Each row was made from one walk, in order. Every step used is in the known rows, and no mark comes twice. Write each row's walk.
Known rows:
z y f: 28 -7 84 -228 335 -205 -212 -134 35 187 -168 -96 305 88 312 -180 234 17
f w m y: 279 -160 84 -503 -113 373 143 -188 -142 -239 82 -53 8 34 291 33 -256
 -360
b y: -2 -66 85 -208 276 133 3 55 118 104 27 45 -7 78 186 -73 -154 31
j y: 97 -12 218 139 64 -116 -31 -54 1 -175 -145 -104 -101 94 9 -271 77 36
m w: 171 158 109 -167 46 116 -12 -176 -22 -358 -34 -138 65 -135 4 22 -74 -175
w m y f: 258 -59 216 -389 243 252 62 -240 -43 -194 -191 -6 -44 202 404 -121 -86
 -151
m y: 271 -33 198 -249 228 44 113 -156 -91 -250 -100 -77 137 -8 123 -170 -91
 -154
m w f y: 209 -139 -201 -367 72 4 86 -72 -28 -148 116 -93 52 -57 139 46 -265 57
z y f w: -55 -198 -66 -387 183 -21 -230 -150 -36 265 46 -98 335 -5 395 -61 143
 -120
j y m: 44 2 169 110 161 57 -100 -79 -1 -106 -98 -59 -184 305 159 -265 215 72
b w: 6 22 51 -169 26 356 -23 -35 68 -20 155 -87 -130 67 -16 -89 -121 -124
j y z: 2 -30 243 72 193 -184 -230 -98 -42 -107 -150 -79 -107 226 139 -276 201
 215
f w m y b: 149 -160 -25 -589 -132 409 74 -159 -156 -84 -43 54 44 214 428 -24 -196
 -368
y f w m: 41 -201 -55 -416 -33 387 -94 -139 -19 89 63 -34 -193 116 410 98 -42 -219
y m w: 99 157 61 -198 150 276 -79 -208 -34 -304 19 -98 -14 91 156 35 59 -140
z y: 121 63 126 -191 128 -232 -115 -67 0 48 -88 -135 343 8 116 -145 156 -61
w f y z: 67 -303 -196 -396 270 -154 -108 27 -47 198 74 -23 -47 218 305 -60 -23
 315
f y m: 128 -223 -103 -136 191 148 -193 -36 -75 278 111 -13 50 261 321 -85 27 72

Which walk is each row?
98 102 -116 -415 171 218 123 -133 50 -366 39 -91 -180 123 163 66 13 -24 : y m w f
-1 74 19 -276 107 -220 -176 -41 -1 203 -207 -32 382 182 252 -191 204 -65 : z y b
-140 -29 -227 -468 35 312 119 65 133 59 55 27 -251 281 125 -117 -107 -12 : y b w f
74 86 22 -155 122 104 112 -153 52 -465 -51 -96 -235 206 140 -137 51 97 : j y m w f
250 9 277 -415 180 143 -33 -219 -119 -295 -134 -27 -11 268 349 -87 -44
 -54 : w m y z
67 77 85 -220 233 -71 -182 -100 -1 120 -41 -95 274 228 273 -142 285 -21 : z y m
164 -80 -75 -179 134 248 -178 -173 -109 -26 134 -55 136 134 293 13 -88
 -20 : f y m w
22 -148 -14 -491 -15 120 -185 -173 -25 195 22 -67 166 130 486 29 66 -188 : z y f w m
-28 40 -110 -494 342 353 151 -41 167 -196 109 56 -144 199 311 62 -177 92 : b y m w f
47 -269 -254 -366 56 249 79 68 61 196 291 -35 -139 132 122 -73 -308 109 : b w f y
-168 -326 -121 -402 326 350 -113 -22 78 339 134 85 -26 66 466 12 -153
 -36 : b y f w
-86 -142 48 -239 485 178 -98 -9 160 247 -58 89 -39 160 385 -111 -70 104 : b y f
-62 -287 -238 -436 190 194 -111 28 8 237 278 -15 -155 282 247 -85 -189
 278 : b w f y z
-40 79 0 -353 -189 520 -33 -28 73 65 14 42 -237 385 213 -64 -160 -202 : y b w m
-146 33 -179 -540 53 58 36 33 137 175 10 -6 129 289 205 -176 -2 12 : z y b w f
